Known rows, with every step that occurs:
Q > C > W > L: -.28 .15 -.25 .07 -.11 .01 .03 .16 .38 .25 -.17 .30 .01 .25 -.06 .12 .10 -.06 -.18 -.08 .25 -.05
Z > C > W > K > Q: .04 -.08 .01 -.05 .14 -.08 .29 .38 .09 -.05 .18 .47 .09 .11 .20 .09 .42 .41 .03 .05 -.09 -.01
K > Q > L > Z > C: .14 -.26 -.26 -.26 -.19 .21 -.31 .05 -.02 .22 .02 .23 -.27 .29 .10 -.06 -.18 -.01 -.02 .43 .19 .18
C > L: -.03 -.04 -.11 -.07 -.04 -.30 -.08 -.08 .13 .01 .19 -.02 .25 .12 -.06 .11 .36 -.11 .19 .27 .07 .14
Z > L > K > Q > C > W: -.14 .03 -.29 -.02 -.05 .22 .05 .25 .04 .14 -.16 .07 .21 .02 -.06 .39 .09 .09 -.15 -.15 .28 .34
W > L > K > Z > C: -.10 -.10 .08 -.46 -.17 .21 -.12 -.19 -.09 -.32 -.21 .43 -.03 .28 -.06 .08 -.39 -.27 -.17 -.04 .04 .09
Q > C > W: -.36 .04 -.18 .23 .04 -.03 .28 .20 .35 .12 .00 .14 .17 .23 -.01 .03 .16 .22 -.20 -.14 .22 -.10
Z > C > W > L > K > Q: .09 .05 -.19 -.37 .01 .21 .07 .19 .00 .08 .01 .37 .17 .27 .10 .19 -.04 -.05 .03 -.02 -.09 .22
Q > L > K: .11 -.07 -.15 -.15 .01 -.06 -.17 -.05 .32 -.23 -.15 -.11 .28 .37 -.05 .03 .06 -.29 .11 .12 .14 .21
W > K > Z > C: -.13 -.24 .24 -.11 -.01 -.02 .10 .04 .01 -.43 -.09 .55 -.11 .13 .04 -.05 .01 .22 -.14 .03 .04 -.17
Z > C > L > K > Q: .18 -.03 -.04 -.27 -.10 .01 .05 -.10 -.25 .05 -.02 .12 .33 .04 -.03 .15 .19 -.12 .17 .19 -.04 .45
Z > C > L > K: .03 .02 .13 -.34 -.05 -.09 -.01 -.34 .02 -.19 -.01 .22 .28 .07 -.06 .12 .10 -.14 .14 .13 -.03 .39
W > K > Q: .15 -.08 -.10 .17 .03 -.32 .12 .54 -.02 .11 .09 .15 .17 .13 .07 .02 .50 .01 .15 .11 -.04 .04
W > L > Z: -.04 .10 -.15 -.13 -.18 -.08 -.29 .07 .08 .25 .16 .27 -.10 .26 -.01 .13 -.18 -.33 .06 .30 .06 .06
K > Q > L > Z: .15 -.13 -.41 -.04 -.15 .04 -.29 .23 -.03 .28 .14 -.03 -.03 .31 .05 .05 -.06 -.15 .01 .42 .21 .09
W > C > L: -.11 .04 .03 -.01 .04 -.16 -.06 .00 .03 -.09 .04 .08 -.11 .03 -.19 .30 .17 -.10 .18 .40 -.08 -.04
K > Q > C > L > Z: -.03 .09 -.28 .27 -.35 -.05 -.08 .03 -.29 .63 .06 .13 .07 .00 -.16 .28 .00 .00 -.07 .29 .24 .29
L > K > Q > C: -.01 .03 -.21 .28 -.16 .02 .18 .27 -.13 .34 -.23 .01 .31 .18 -.21 .06 .08 -.16 -.09 -.19 .17 .27
W > K > Q > L > Z: .27 -.07 -.30 .06 -.13 -.13 -.25 .32 .01 .17 .07 .17 -.01 .19 .11 .18 .12 -.02 .13 .43 .16 .11
L > Z > C > W > K: -.06 .07 .16 -.04 .14 -.07 .14 .01 .21 -.11 .36 .64 -.05 .09 .27 .23 -.02 .48 -.02 .19 -.08 .01
Q > C > W > K: -.21 .14 -.02 .38 .06 -.21 .31 .27 .40 .03 -.04 .36 .16 .12 .02 .16 .35 .34 -.11 -.15 .16 -.07
W > L: -.05 -.02 -.15 -.17 -.10 -.16 -.17 .15 .25 .08 -.01 .16 -.01 .30 -.07 -.06 .14 -.35 .08 .15 .05 .00
L > K > Z: -.13 -.07 .06 -.06 .03 -.03 .07 -.05 -.12 -.38 .01 .06 .36 .23 -.03 .15 -.19 -.16 -.15 -.14 .01 -.09
Q > C: -.27 -.04 -.10 .25 -.08 -.11 .08 .15 .21 .19 -.17 .07 .04 .22 -.15 -.12 .13 .00 -.12 -.08 .28 .04

Rows:
-.19 .04 -.09 .11 -.25 .03 .03 -.31 -.17 -.11 -.26 .19 .38 .04 -.29 .31 -.17 -.13 -.19 -.09 .23 .14 : Q > C > L > K > Z
-.20 .04 -.16 .19 -.23 -.14 -.01 -.11 .13 .24 -.16 .05 .19 .08 -.22 .05 .28 -.07 .00 .13 .26 .21 : Q > C > L
-.27 .16 -.19 .00 -.14 .18 .07 -.06 .09 -.08 -.27 .41 .21 .26 -.15 .35 -.36 -.08 -.36 -.30 .19 -.12 : Q > C > W > L > K > Z
.19 -.11 -.38 .00 .07 -.11 .08 .46 .29 -.06 .07 .13 .14 .24 .18 .17 .48 .20 .05 .19 .10 -.08 : C > W > K > Q > L
.01 -.01 -.12 .43 -.17 -.17 .19 .52 -.02 .35 -.22 .26 .09 .09 -.09 -.01 .43 .08 -.07 -.06 .20 .08 : W > K > Q > C
-.12 .19 -.39 .16 -.25 .13 -.09 .29 -.06 .66 .09 .35 -.07 .25 -.01 .34 -.21 -.01 -.22 .06 .21 .02 : K > Q > C > W > L > Z
.07 .12 -.03 -.08 -.05 -.27 .01 -.20 .04 -.12 .11 -.02 .49 .09 -.09 .23 .23 -.25 .20 .12 -.04 .31 : C > L > K
.10 .19 -.21 .37 -.37 -.19 -.01 .12 -.25 .53 -.03 .33 .07 -.12 -.14 .40 .16 .10 .04 .30 .22 .32 : W > K > Q > C > L > Z
-.33 .03 -.05 .32 -.04 -.03 .34 .18 .17 -.26 -.13 .49 .12 .10 .00 .23 .07 .44 -.34 -.22 .21 -.30 : Q > C > W > K > Z
-.10 -.10 -.24 .30 -.13 -.01 .12 .40 -.04 .42 -.15 .05 .12 .20 -.17 -.12 .25 -.05 -.14 -.07 .25 .06 : K > Q > C
-.32 -.23 .07 -.23 .13 .20 .19 -.06 .11 -.45 .14 .39 .01 .23 .14 .04 -.13 .35 -.28 -.01 .03 -.31 : K > Z > C > W
.19 .05 -.39 .07 .00 -.10 -.05 .31 .15 .09 .24 .25 .08 .20 .24 .36 .14 .25 .02 .34 .06 -.02 : C > W > K > Q > L > Z
-.38 -.09 -.06 .06 -.07 .13 .05 .07 .21 -.32 -.21 .50 -.14 -.04 .00 .38 .06 .37 -.31 -.11 .37 -.12 : Q > C > W > K > Z > L
-.18 -.02 -.34 .29 .00 .03 .27 .43 .05 .38 .01 .14 .18 .19 .00 .09 .22 .18 -.21 -.12 .15 -.08 : K > Q > C > W
-.07 -.10 -.15 -.29 .02 .19 -.16 -.17 .34 -.09 .20 .27 -.17 .35 .24 .10 -.23 .25 -.11 .30 .16 .00 : Q > L > Z > C > W
-.10 -.05 -.20 .00 -.20 .17 -.11 .21 -.10 .26 -.36 .03 .09 .04 -.22 .21 .10 -.22 -.04 -.08 .36 .46 : Z > L > K > Q > C
-.02 .08 -.07 -.02 -.14 -.26 -.16 -.20 -.02 .14 .37 .10 .14 .10 .01 .27 .02 -.12 .17 .40 .05 .15 : C > L > Z
-.25 -.35 -.03 -.29 -.08 .16 -.25 -.01 .03 -.37 -.02 .13 -.17 .10 -.03 .12 -.04 -.11 -.11 .16 .27 -.06 : K > Z > L
-.07 -.06 .04 -.29 .01 -.02 -.18 -.02 .17 -.21 -.06 -.04 .11 .10 -.05 .17 .10 -.30 .13 .05 .16 .34 : Z > L > K
-.18 -.25 .06 -.17 -.07 -.02 -.16 .09 .05 -.48 -.04 .34 -.15 .01 .01 .19 .13 .04 -.06 .16 .25 -.11 : W > K > Z > L
-.18 .02 .05 -.13 .11 .09 .08 -.08 .15 -.03 .43 .39 -.08 .21 .24 .16 -.20 .33 -.09 .17 -.04 -.03 : L > Z > C > W
-.22 -.11 .03 -.18 .19 .02 .20 .05 .35 -.18 .22 .29 .04 .25 .18 -.03 .16 .31 -.06 .04 -.02 -.06 : Z > C > W
.05 -.13 -.35 -.25 -.07 .29 -.12 .09 .12 .16 .18 .27 -.11 .32 .21 .15 -.14 .23 -.05 .38 .13 .05 : K > Q > L > Z > C > W
.03 -.14 -.14 -.27 -.04 .06 -.16 .22 -.13 .01 .00 -.05 .15 .10 -.06 .22 .21 -.26 .15 .10 .14 .37 : Z > L > K > Q
-.07 -.01 .14 -.08 .17 -.09 .26 .14 .35 -.28 .15 .52 .06 .11 .21 .04 .34 .41 .02 .06 -.07 -.05 : Z > C > W > K
-.02 -.29 .00 -.41 -.06 .25 -.15 -.30 .11 -.51 -.31 .21 .04 .34 -.02 -.01 -.37 -.11 -.19 .06 .18 .06 : Q > L > K > Z > C
-.03 -.04 -.30 .19 -.28 -.11 .02 .19 -.14 .48 -.17 .03 .18 .05 -.20 .10 .34 -.06 -.03 .15 .25 .23 : K > Q > C > L
-.08 .13 -.10 .15 -.21 -.19 .03 -.22 .05 .16 -.22 .04 .40 .03 -.24 .19 .12 -.20 .02 -.03 .18 .39 : Q > C > L > K
.06 .11 -.09 -.22 -.07 -.12 -.12 .02 .13 .00 -.08 .13 .25 .31 -.10 .11 .02 -.48 .13 .04 .00 .17 : W > L > K
-.21 -.08 .11 -.26 .14 .22 .22 -.18 .01 -.51 .07 .37 .27 .24 .12 .21 -.29 .25 -.23 -.17 -.07 -.13 : L > K > Z > C > W
